Every row comes from one small tree of marks. The marks that hang from a mark follow it in brackets, in the order of their numbers. Every link used is in the known rows. Which tree was each row made from?
Known rows
j604{j516 j557{j580 j637} j773}: [-1.831,-2.993,2.034,-0.336,0.101,0.452,-0.247,0.571,3.048,1.712,2.795,-0.460,-2.698,0.002,1.461,0.006,0.586,-1.957,0.097,-0.296,-1.605,-2.575]
j637{j516{j482 j557{j580}} j773}: [-3.405,-2.696,1.663,0.868,-0.110,0.760,0.605,0.427,0.689,0.135,-0.906,0.132,-0.271,2.384,1.022,1.059,0.117,-2.051,-1.945,-0.762,-2.270,-0.694]
j482{j580}: [-0.066,0.864,0.378,0.233,-0.039,0.161,0.124,-0.402,0.526,-0.426,-0.711,-0.103,0.358,-0.031,0.802,0.480,-0.885,-0.480,0.136,-0.489,-0.726,-0.424]
j637{j516{j240{j557} j580}}: [-2.575,-1.671,1.262,0.433,-0.230,0.515,-0.194,-0.097,-0.427,0.829,0.274,-0.043,0.564,1.543,0.115,0.290,0.186,-1.576,-1.837,-0.022,-1.572,-1.467]
j557{j637{j773}}: [-0.848,-0.585,0.008,-1.051,0.247,-0.090,0.321,-0.732,0.171,0.164,1.648,-0.003,-0.370,1.038,-0.802,-0.021,0.088,-0.961,-0.402,-0.701,-1.893,0.253]
j516{j240 j580}: [-0.864,-0.586,1.424,1.079,-0.344,0.449,-0.492,0.326,-0.534,0.660,-0.104,-0.108,0.918,0.672,0.609,0.206,-0.111,-2.610,-0.764,0.878,-1.561,-0.245]
j240{j516{j482{j580}} j557 j604}: [-2.323,0.416,-0.198,2.548,0.112,-0.302,0.077,-0.390,0.436,0.784,1.119,0.077,1.626,-0.058,-1.553,-0.148,0.389,-4.683,0.312,-2.171,-0.390,-1.907]
j516{j580}: [0.029,0.128,0.721,0.524,-0.380,0.129,0.009,-0.231,0.112,0.311,0.126,-0.152,1.008,0.378,0.614,0.397,-0.239,-1.193,-0.122,0.018,-0.884,-0.332]
j516{j240 j482 j557 j580}: [-2.210,-1.117,2.699,2.972,-0.444,0.784,-0.410,1.320,-0.286,1.083,-1.610,-0.191,0.285,0.182,1.458,0.754,-0.218,-5.577,-0.809,1.480,-2.315,-0.384]
j240{j604{j557}}: [-0.996,-0.321,-0.128,0.595,-0.078,-0.128,-0.214,-0.316,0.857,1.182,0.005,-0.078,-0.711,-0.332,-0.569,-0.172,0.827,-1.810,1.320,-0.967,0.179,-1.196]
j604{j516{j580}}: [-0.851,-1.059,0.931,0.529,-0.281,0.071,-0.071,0.249,1.255,0.736,0.302,-0.299,0.941,0.348,0.839,0.191,-0.115,0.572,-0.789,0.262,-0.695,-1.244]
j637{j516{j557{j482}} j773{j580}}: [-2.679,-2.690,1.378,0.134,-0.370,0.457,0.828,0.722,0.393,1.322,-1.069,0.002,-0.699,2.249,0.301,1.061,-0.364,-1.185,-1.771,-1.012,-1.923,-0.528]
j516{j482 j580}: [-0.799,0.018,1.333,1.756,-0.260,0.315,0.160,0.422,0.421,-0.003,-0.313,-0.089,1.169,0.378,0.785,0.545,-0.825,-2.350,-0.423,0.370,-1.603,0.350]
j516{j240{j604{j557{j580 j637}}}}: [-1.717,-1.305,1.026,0.423,-0.019,0.246,-0.522,-0.052,0.363,1.681,1.023,-0.024,-1.283,0.222,-0.852,-0.373,0.834,-4.103,0.298,-0.231,-2.156,-1.031]
j240{j516 j557{j482{j580}}}: [-1.685,-0.495,0.182,1.366,0.354,-0.206,0.172,-0.287,0.099,0.725,1.592,0.073,0.746,-0.527,-1.410,0.305,-0.357,-3.548,-0.112,-1.922,-0.134,-1.272]
j637{j516{j240 j557 j580} j773}: [-3.387,-2.572,1.833,0.878,-0.346,0.793,-0.025,0.265,-0.241,0.741,-1.215,-0.052,0.615,2.681,1.259,0.960,0.367,-2.224,-2.146,-0.063,-2.025,-1.237]
j557{j482 j580}: [-0.996,-1.762,1.288,0.257,0.235,0.296,0.351,0.080,0.516,0.647,1.075,0.153,-0.956,-0.120,-0.678,0.439,-0.366,-2.603,0.068,-0.632,-2.014,0.522]
j637{j516{j557{j482} j580} j773}: [-3.271,-2.606,1.588,0.733,-0.095,0.561,0.496,0.011,0.343,0.649,-0.911,-0.031,0.461,2.178,0.697,1.270,-0.102,-1.717,-1.368,-0.821,-1.871,-0.829]
j240{j604{j516{j482 j580}}}: [-1.895,-0.692,0.666,1.787,-0.130,-0.047,-0.030,0.247,1.358,0.987,-0.032,-0.177,1.198,0.394,-0.231,-0.163,0.267,-1.295,0.148,-0.170,-1.177,-1.142]
j240{j516}: [-0.012,0.328,-0.377,0.930,0.016,-0.340,-0.056,0.215,0.113,0.151,0.623,0.110,1.366,0.425,-0.612,-0.204,-0.098,-0.808,-0.240,-0.612,0.369,-0.879]
j516{j240 j482 j557{j637} j580}: [-2.244,-1.048,2.717,2.203,-0.252,0.602,-0.299,0.894,-0.088,1.434,-0.345,-0.255,-0.289,0.228,0.669,0.493,-0.336,-6.265,-0.684,1.418,-3.722,-0.412]
j557{j482{j580} j637{j516 j773}}: [-2.817,-1.574,0.992,-0.678,0.707,0.170,0.768,-0.828,0.938,0.096,0.909,0.048,-0.471,1.632,-1.072,0.682,-1.368,-1.223,-0.726,-1.340,-3.554,0.035]

Write each row's tree
[-1.704,-1.710,0.512,-0.672,-0.482,0.327,0.769,0.275,0.370,0.527,-0.333,0.067,0.206,2.932,0.358,0.597,-0.376,0.890,-2.197,-1.152,-1.523,-0.374]
j637{j516 j773{j580}}
[-1.644,-0.102,0.031,1.353,0.346,-0.520,-0.018,-0.461,1.454,1.620,1.394,-0.020,0.052,-0.170,-1.988,-0.172,-0.191,-4.052,1.494,-1.941,-1.327,-1.816]
j240{j516 j604{j557{j482{j580} j637}}}
[-3.336,-0.745,1.631,2.039,0.385,0.523,-0.351,0.187,0.354,0.830,1.195,-0.129,-0.530,0.078,-0.376,-0.215,0.181,-6.075,0.179,-0.260,-2.589,-1.039]
j516{j240{j557{j637} j604{j773}} j482{j580}}
[-2.967,-2.296,2.185,1.327,-0.107,0.638,-0.140,0.690,-0.107,1.250,-1.242,-0.085,-0.058,1.231,0.428,0.749,-0.305,-2.766,-1.198,0.662,-2.243,-1.158]
j637{j516{j240 j557{j482} j580}}
[-2.912,-1.796,0.625,0.474,0.182,0.458,0.538,0.252,0.499,-0.636,-0.644,0.199,0.689,2.561,0.382,0.607,-0.383,0.360,-1.945,-0.630,-1.377,0.120]
j637{j516{j482} j773}
[-2.504,-2.121,1.325,-0.768,0.180,0.409,0.738,-0.529,0.998,0.227,1.911,0.156,-0.645,2.447,-0.485,0.378,-0.247,-2.023,-1.678,-1.095,-4.246,-0.234]
j557{j580 j637{j516{j482} j773}}
[-3.093,-1.850,1.147,0.358,0.288,0.491,-0.049,0.033,-0.155,0.523,-0.080,0.065,-0.297,0.980,-0.434,0.346,-0.370,-1.504,-1.476,-0.353,-1.570,-1.020]
j637{j516{j240{j557{j482{j580}}}}}
[-0.220,-1.292,1.418,0.324,-0.513,0.465,-0.070,1.224,1.501,1.545,0.613,-0.363,-2.208,0.026,1.853,0.332,0.002,-2.055,0.447,-0.275,0.181,-1.314]
j604{j557 j773{j580}}
[-2.358,-0.278,-0.276,1.952,0.368,-0.432,0.105,-0.676,0.259,1.309,1.612,0.091,1.117,-0.392,-2.412,-0.109,0.378,-4.559,0.872,-2.562,-0.302,-1.844]
j240{j516 j557{j482{j580}} j604}
[-0.949,-1.866,1.697,-0.442,0.081,0.499,-0.164,0.125,1.897,1.226,2.597,-0.276,-2.834,-0.033,1.120,0.125,0.506,-3.499,0.823,-0.541,-1.597,-1.576]
j604{j557{j580 j637} j773}
[-3.808,-2.141,0.381,0.053,0.418,-0.107,0.476,-1.384,0.187,1.662,2.509,0.028,-0.151,1.058,-2.614,0.044,0.868,-3.855,-0.024,-2.311,-2.577,-1.131]
j240{j557{j482 j637{j516{j580} j773}} j604}
[-1.012,-0.165,0.859,-0.259,0.626,-0.092,0.425,-0.608,0.751,0.420,1.184,-0.069,-0.904,-0.405,-1.248,0.318,-1.431,-2.325,0.656,-0.583,-2.945,0.373]
j557{j482{j580} j637}
[-2.275,-1.717,0.957,0.724,0.129,-0.206,-0.081,-0.260,2.070,2.256,1.364,-0.304,-0.717,-0.301,-1.122,-0.069,0.249,-2.551,1.024,-0.875,-1.903,-1.730]
j240{j604{j516{j580} j557{j482 j637}}}
[-2.220,-1.340,1.166,0.872,0.297,0.411,-0.307,0.142,-0.671,0.824,0.539,0.011,-0.600,-0.475,-0.629,0.211,-0.094,-3.671,-0.552,-0.219,-1.113,-0.212]
j516{j240{j557{j482{j580}}}}
[-2.963,-2.227,1.680,1.100,0.026,0.235,0.006,0.534,-0.252,2.569,0.166,-0.073,-1.492,0.590,-1.470,0.122,0.529,-5.931,0.045,-0.224,-3.295,-0.331]
j516{j240{j604} j557{j482 j637{j773{j580}}}}
[-3.083,-2.761,2.582,2.527,0.159,0.810,-0.635,2.255,1.393,1.013,-0.492,-0.366,-1.013,0.100,2.179,0.090,0.449,-2.651,-0.733,1.768,-0.661,-1.593]
j604{j516{j240 j482 j557} j773}
[-1.746,-0.965,0.104,-0.469,0.064,-0.173,0.182,-1.457,0.223,1.746,3.179,0.000,-1.031,-0.158,-2.219,-0.477,1.547,-4.429,0.584,-2.003,-2.218,-1.549]
j240{j557{j580 j637} j604}
[-2.780,-0.777,1.939,2.746,0.161,0.734,-0.571,0.999,1.110,0.591,-0.757,-0.138,-0.595,0.158,1.121,0.168,-0.269,-4.920,0.551,0.270,-1.562,-0.901]
j516{j240{j604{j557 j773}} j482{j580}}
[-2.197,-2.178,1.835,-0.221,0.019,0.499,0.006,0.137,1.378,1.291,1.291,-0.039,-2.179,0.780,0.028,0.273,-0.209,-3.281,-0.850,-0.321,-3.201,-1.177]
j604{j557{j580 j637{j516{j240 j482}}}}
[-3.032,-1.863,1.610,1.591,0.114,0.508,-0.251,0.456,0.642,1.202,0.686,0.083,-0.901,0.830,-0.552,-0.047,0.398,-5.344,-0.333,-0.255,-2.988,-0.164]
j516{j240{j604{j557{j580 j637{j773}}}} j482}
[-3.799,-3.132,1.677,0.954,-0.331,0.569,0.405,0.888,-0.009,1.992,-1.272,0.051,-0.565,2.546,-0.364,0.655,0.220,-2.978,-1.695,-0.751,-2.574,-0.820]
j637{j516{j240{j604} j557{j482}} j773{j580}}
[-3.587,-2.255,1.782,1.343,-0.097,0.806,0.159,0.517,0.054,-0.100,-0.745,0.114,1.437,3.118,0.872,0.753,-0.464,-1.674,-2.586,0.021,-2.615,-0.077]
j637{j516{j240 j482 j580} j773}
[-1.372,-0.619,0.298,1.008,-0.203,-0.164,-0.136,-0.195,1.162,1.182,0.264,-0.210,1.094,0.393,-0.341,-0.246,0.650,-0.541,0.319,-0.426,-0.719,-1.571]
j240{j604{j516{j580}}}
[-2.638,-2.836,1.523,-0.482,0.120,0.321,0.305,0.367,1.025,1.868,1.031,-0.057,-2.218,1.148,-0.700,0.506,-0.663,-2.632,-0.906,-0.852,-2.809,-0.411]
j604{j557{j482 j637{j516{j240} j773{j580}}}}
[-1.194,-2.051,1.909,0.312,-0.386,0.284,0.076,1.467,1.911,2.165,0.990,-0.578,-1.825,0.284,1.518,0.039,0.268,-1.514,-0.349,0.535,-1.344,-2.205]
j604{j516{j557{j637}} j773{j580}}
